Each row comes from the steps of one walk. Every step used is in the known rows, and no mark comes twice. Write the walk behind each row, first mark first.
Known rows:
e-b-c-l: [ 0.14 -0.15  0.06 -0.02  0.15 -0.07 -0.35  0.20 -0.02  0.08  0.20 -0.05
  0.03 -0.17  0.16  0.49  0.07  0.09 -0.11  0.15 -0.18  0.04  0.20  0.42
  0.20]
c-e-b: [ 0.32  0.04  0.19 -0.04  0.32 -0.25 -0.31 -0.06  0.16 -0.12  0.18 -0.11
  0.18 -0.03  0.05  0.03 -0.03  0.20 -0.34  0.09  0.33 -0.02 -0.19  0.49
  0.28]
v-b-e: [ 0.20 -0.14 -0.01 -0.02 -0.08 -0.07 -0.34 -0.05 -0.10  0.16 -0.01 -0.14
 -0.14  0.04 -0.08  0.08 -0.02  0.10 -0.21  0.06  0.25  0.01  0.07  0.47
  0.16]
b-u-c-l: [ 0.23 -0.14  0.07 -0.02  0.26 -0.01 -0.34  0.26 -0.24  0.17  0.17  0.06
 -0.03  0.12  0.08  0.07 -0.11  0.24  0.03  0.17 -0.51  0.21  0.00  0.18
  0.30]
c-l-a-e-b-v: [ 0.07 -0.05 -0.14 -0.07  0.02 -0.06 -0.27  0.23 -0.17  0.01  0.02 -0.15
  0.00  0.02 -0.24  0.08 -0.03  0.18 -0.10  0.25  0.08 -0.12  0.20  0.67
  0.15]
a-l-e-b-u: [ 0.10  0.02 -0.01 -0.05 -0.01 -0.13 -0.36  0.02 -0.06  0.22  0.17 -0.34
 -0.03 -0.03  0.32  0.17 -0.04  0.24 -0.18  0.19  0.05 -0.24  0.07  0.26
  0.21]
v-b: [ 0.22 -0.11  0.07 -0.05  0.07 -0.06 -0.35 -0.27 -0.01  0.05  0.08 -0.11
 -0.08  0.12 -0.23 -0.16 -0.06  0.09 -0.25  0.05  0.23  0.28  0.23  0.31
  0.24]
b-u: [ 0.19 -0.06 -0.05 -0.09  0.20 -0.05 -0.39  0.05 -0.17  0.29  0.03  0.02
 -0.11  0.10  0.19  0.02 -0.13  0.40 -0.11  0.20 -0.23  0.12  0.04  0.28
  0.25]
u-l: [ 0.21 -0.03  0.14 -0.17  0.09  0.07 -0.35 -0.40 -0.04  0.19  0.09 -0.10
  0.03  0.16 -0.24 -0.19 -0.20  0.42 -0.12  0.26  0.00  0.25  0.11  0.12
  0.07]
a-l-e-b-c: [ 0.06 -0.04  0.01  0.01 -0.07 -0.02 -0.39 -0.03  0.02  0.22  0.24 -0.31
  0.05 -0.12  0.24  0.40 -0.05  0.11 -0.12  0.12  0.04 -0.15  0.16  0.19
  0.18]
u-c-b: [ 0.35 -0.22  0.24  0.10  0.20 -0.08 -0.33  0.05  0.01 -0.19  0.31  0.01
  0.05  0.20 -0.10 -0.03 -0.12  0.06 -0.19  0.07  0.02  0.24  0.09  0.06
  0.25]
v-b-u-l-e: [ 0.19 -0.02 -0.12 -0.13 -0.18  0.02 -0.27 -0.03 -0.11  0.22  0.06 -0.18
 -0.21  0.05 -0.43 -0.34 -0.01  0.25 -0.12  0.03  0.19  0.04  0.15  0.07
  0.28]
c-e-b-u-l-a: [ 0.33  0.07 -0.11 -0.18  0.14 -0.12 -0.17  0.07 -0.03 -0.03  0.04 -0.14
 -0.05 -0.04 -0.29 -0.21 -0.02  0.41 -0.21  0.09  0.18 -0.37 -0.19  0.39
  0.23]
e-b-a-l: [ 0.13 -0.02 -0.03 -0.13  0.08 -0.16 -0.41 -0.09 -0.06  0.11  0.07 -0.22
  0.04  0.01  0.35  0.10 -0.12  0.30 -0.28  0.13 -0.25 -0.17  0.17  0.51
 -0.02]
u-c-e-b: [ 0.37 -0.05  0.31  0.01  0.33 -0.13 -0.22  0.02  0.15 -0.27  0.29 -0.03
  0.17  0.03 -0.05 -0.03 -0.11  0.15 -0.24 -0.02  0.06  0.10 -0.20  0.30
  0.28]
e-b-u: [ 0.19 -0.03  0.00 -0.14  0.17 -0.15 -0.32  0.17 -0.06  0.07  0.09 -0.09
 -0.13 -0.04  0.29  0.09  0.00  0.39 -0.23  0.16 -0.11 -0.07  0.07  0.43
  0.21]
a-e-b: [-0.01  0.03  0.10 -0.08  0.14 -0.14 -0.37 -0.20  0.05 -0.17  0.16 -0.17
 -0.01  0.00 -0.06  0.08 -0.16  0.33 -0.28  0.16 -0.01 -0.05  0.12  0.51
  0.09]
a-e-b-u-l: [-0.09  0.04 -0.09 -0.18  0.03 -0.09 -0.32 -0.17 -0.12 -0.06  0.08 -0.16
 -0.19 -0.04 -0.16 -0.11 -0.14  0.60 -0.19  0.22 -0.24 -0.29  0.00  0.36
  0.07]
e-b-c-l-a: [ 0.19 -0.12 -0.04 -0.04  0.06 -0.02 -0.28  0.32 -0.03  0.06  0.13 -0.07
 -0.01 -0.13 -0.02  0.41  0.06  0.05 -0.06  0.11 -0.13 -0.02  0.34  0.48
  0.16]
u-l-e-b-a: [ 0.32  0.10  0.05 -0.18 -0.16 -0.03 -0.31  0.06  0.15  0.18  0.11 -0.21
  0.09  0.01 -0.21 -0.17 -0.09  0.34 -0.18 -0.01  0.06  0.06  0.30  0.29
  0.01]
a-l-e: [ 0.15 -0.01  0.10  0.02  0.04 -0.04 -0.44 -0.29  0.00  0.30  0.21 -0.31
  0.16  0.12  0.15  0.12 -0.19  0.13 -0.12  0.21  0.17  0.07  0.11  0.17
  0.20]
u-l-a: [ 0.30 -0.01  0.01 -0.21 -0.02  0.13 -0.25 -0.28 -0.05  0.17  0.00 -0.14
 -0.02  0.19 -0.49 -0.29 -0.22  0.39 -0.06  0.23  0.07  0.16  0.24  0.21
  0.02]
e-b: [ 0.24 -0.02  0.20 -0.12  0.18 -0.12 -0.33 -0.08  0.11 -0.03  0.17 -0.14
  0.02  0.00  0.19  0.08 -0.06  0.26 -0.30  0.14  0.12  0.13  0.18  0.44
  0.14]
a-l-e-b: [ 0.14  0.03  0.12 -0.02  0.00 -0.11 -0.38 -0.17  0.07  0.16  0.24 -0.39
  0.11  0.00  0.24  0.18 -0.06  0.15 -0.22  0.16  0.24 -0.10  0.14  0.29
  0.18]

Write each row's walk:
[ 0.07 -0.01 -0.18 -0.12 -0.07 -0.02 -0.23  0.12 -0.07 -0.06 -0.03 -0.14
 -0.10  0.04 -0.27 -0.07 -0.14  0.34 -0.17  0.18  0.16 -0.18  0.18  0.61
  0.09] : l-a-e-b-v
[ 0.22 -0.12  0.06 -0.05  0.20  0.03 -0.32  0.16 -0.16  0.14  0.12  0.07
 -0.12  0.15  0.09 -0.04 -0.19  0.34 -0.02  0.12 -0.45  0.18  0.00  0.11
  0.26] : b-u-c
[ 0.05  0.03 -0.10 -0.09  0.07 -0.07 -0.48 -0.11 -0.06  0.13  0.00  0.00
  0.07  0.15 -0.09 -0.03 -0.31  0.33 -0.14  0.07 -0.42  0.08  0.21  0.52
 -0.01] : b-a-e
[-0.11 -0.06 -0.02 -0.04  0.06 -0.05 -0.38 -0.05  0.01 -0.12  0.16 -0.08
 -0.06 -0.12 -0.07  0.31 -0.12  0.29 -0.17  0.11 -0.26 -0.10  0.17  0.41
  0.10] : a-e-b-c
[ 0.13 -0.12  0.05 -0.05  0.08 -0.03 -0.34  0.11  0.06  0.06  0.17 -0.03
 -0.05 -0.14  0.18  0.37 -0.02  0.21 -0.16  0.10 -0.12  0.07  0.22  0.34
  0.16] : e-b-c
[ 0.21 -0.09 -0.02  0.04  0.25 -0.01 -0.39 -0.02  0.02  0.18  0.14  0.09
  0.14 -0.04 -0.06  0.28 -0.11  0.11 -0.07  0.10 -0.10  0.09 -0.15  0.25
  0.33] : b-c-e
[ 0.16 -0.02 -0.14 -0.05 -0.18 -0.08 -0.41 -0.11 -0.06  0.26  0.05 -0.27
  0.01  0.11 -0.14 -0.12 -0.11  0.01 -0.19 -0.06  0.04 -0.01  0.30  0.32
  0.14] : v-b-a-l-e
[ 0.21 -0.09  0.00 -0.12  0.07 -0.07 -0.29  0.17 -0.02  0.12  0.06 -0.07
 -0.02 -0.03  0.23  0.02 -0.01  0.31 -0.23  0.24  0.19  0.07  0.06  0.49
  0.19] : e-b-v
[ 0.07  0.03 -0.18 -0.15  0.01 -0.08 -0.25  0.12 -0.09 -0.10 -0.01 -0.16
 -0.21  0.02 -0.22 -0.03 -0.13  0.40 -0.16  0.11 -0.06 -0.33  0.20  0.56
  0.09] : l-a-e-b-u
[ 0.22  0.00 -0.12 -0.25 -0.02 -0.02 -0.19  0.12 -0.12  0.06  0.00 -0.17
 -0.22 -0.01 -0.18 -0.18 -0.03  0.52 -0.14  0.19 -0.02 -0.24  0.17  0.32
  0.08] : e-b-u-l-a
[ 0.01 -0.04 -0.15 -0.07 -0.06  0.02 -0.26  0.09 -0.01 -0.10  0.04 -0.12
 -0.11 -0.06 -0.31  0.20 -0.14  0.25 -0.10  0.07 -0.11 -0.18  0.31  0.48
  0.06] : l-a-e-b-c
[ 0.32  0.01  0.13 -0.03 -0.01 -0.08 -0.25  0.44  0.12  0.03  0.24 -0.12
 -0.03 -0.02  0.10  0.05 -0.04  0.22 -0.12 -0.04  0.01  0.05  0.15  0.22
  0.27] : l-e-b-u-c
[ 0.27  0.05  0.01 -0.07  0.30 -0.25 -0.30  0.14  0.02 -0.03  0.12 -0.06
  0.00 -0.07  0.16  0.02  0.02  0.32 -0.29  0.09  0.10 -0.22 -0.29  0.47
  0.33] : c-e-b-u
[ 0.25 -0.12 -0.03 -0.01  0.16 -0.09 -0.24  0.06 -0.14 -0.05  0.10 -0.01
 -0.14  0.08 -0.30 -0.24 -0.05  0.14 -0.16 -0.05 -0.03  0.02 -0.21  0.15
  0.42] : v-b-u-c-e
[ 0.32 -0.11  0.16  0.00  0.24 -0.09 -0.20  0.21  0.05 -0.14  0.20  0.01
  0.14  0.01 -0.02 -0.07 -0.09  0.18 -0.20  0.07  0.13  0.05 -0.31  0.32
  0.32] : u-c-e-b-v
[ 0.11 -0.04 -0.09 -0.09  0.09 -0.05 -0.50 -0.24 -0.17  0.34  0.00 -0.12
  0.07  0.17  0.27  0.02 -0.26  0.26 -0.14  0.18 -0.40  0.03  0.13  0.35
 -0.01] : b-a-l
[ 0.03 -0.03 -0.17 -0.09 -0.05 -0.09 -0.41 -0.15 -0.08  0.01 -0.02 -0.10
 -0.10  0.12 -0.38 -0.21 -0.19  0.17 -0.22 -0.04 -0.20  0.04  0.25  0.48
  0.07] : v-b-a-e
[ 0.36  0.10  0.07 -0.08 -0.07 -0.13 -0.36  0.31  0.24  0.15  0.14 -0.17
  0.14  0.00  0.11  0.05 -0.06  0.14 -0.24 -0.11  0.09  0.12  0.37  0.51
  0.11] : l-e-b-a
[ 0.07  0.06 -0.03 -0.21 -0.09  0.04 -0.22 -0.28 -0.02 -0.11  0.04 -0.23
 -0.07  0.07 -0.59 -0.24 -0.19  0.46 -0.17  0.20  0.08 -0.18  0.24  0.37
 -0.05] : u-l-a-e-b
[ 0.33 -0.06  0.07 -0.04  0.19 -0.02 -0.33  0.07 -0.10  0.19  0.08 -0.10
  0.11  0.15 -0.18  0.08 -0.08  0.05 -0.04  0.19  0.02  0.25  0.32  0.48
  0.18] : c-l-a
[ 0.22  0.05 -0.02 -0.07  0.23 -0.26 -0.38 -0.08  0.04  0.02  0.11 -0.20
  0.18 -0.02  0.21  0.04 -0.09  0.23 -0.32  0.08 -0.03 -0.28 -0.22  0.53
  0.13] : c-e-b-a-l
[ 0.25 -0.04  0.13 -0.03  0.24 -0.15 -0.30 -0.01  0.02 -0.15  0.21 -0.12
  0.17  0.04  0.09 -0.01 -0.18  0.19 -0.22  0.01 -0.23 -0.18 -0.25  0.33
  0.14] : u-c-e-b-a-l
[ 0.34  0.07  0.22 -0.04  0.01 -0.11 -0.31  0.16  0.27  0.07  0.23 -0.23
  0.14 -0.02  0.07  0.10 -0.02  0.13 -0.25  0.01  0.36  0.16  0.29  0.38
  0.22] : l-e-b
[ 0.18 -0.14 -0.08  0.04  0.10 -0.04 -0.33 -0.11 -0.01  0.05  0.11 -0.01
 -0.03 -0.05 -0.34  0.09 -0.01 -0.03 -0.15 -0.03  0.16  0.08 -0.05  0.24
  0.38] : v-b-c-e
[ 0.06 -0.01 -0.16 -0.08  0.10 -0.11 -0.29  0.23 -0.19  0.01  0.07 -0.16
 -0.10 -0.01 -0.15  0.09 -0.02  0.23 -0.08  0.18 -0.16 -0.22  0.20  0.61
  0.17] : c-l-a-e-b-u
[ 0.34 -0.06  0.35  0.05  0.11 -0.05 -0.27  0.34  0.14 -0.06  0.36 -0.12
  0.20  0.02 -0.04  0.15 -0.01 -0.01 -0.09 -0.02  0.03  0.30  0.22  0.28
  0.27] : u-c-l-e-b
[ 0.32  0.03  0.22  0.01  0.09 -0.14 -0.36  0.21  0.13  0.10  0.27 -0.22
  0.20 -0.02  0.06  0.24  0.08  0.00 -0.17  0.08  0.24  0.23  0.31  0.48
  0.26] : c-l-e-b
[ 0.12 -0.07 -0.25 -0.05 -0.06 -0.08 -0.31  0.01 -0.23 -0.06  0.08 -0.12
 -0.23  0.13 -0.47 -0.24 -0.09  0.40 -0.14  0.19 -0.01 -0.40  0.12  0.16
  0.15] : c-b-u-l-a-e
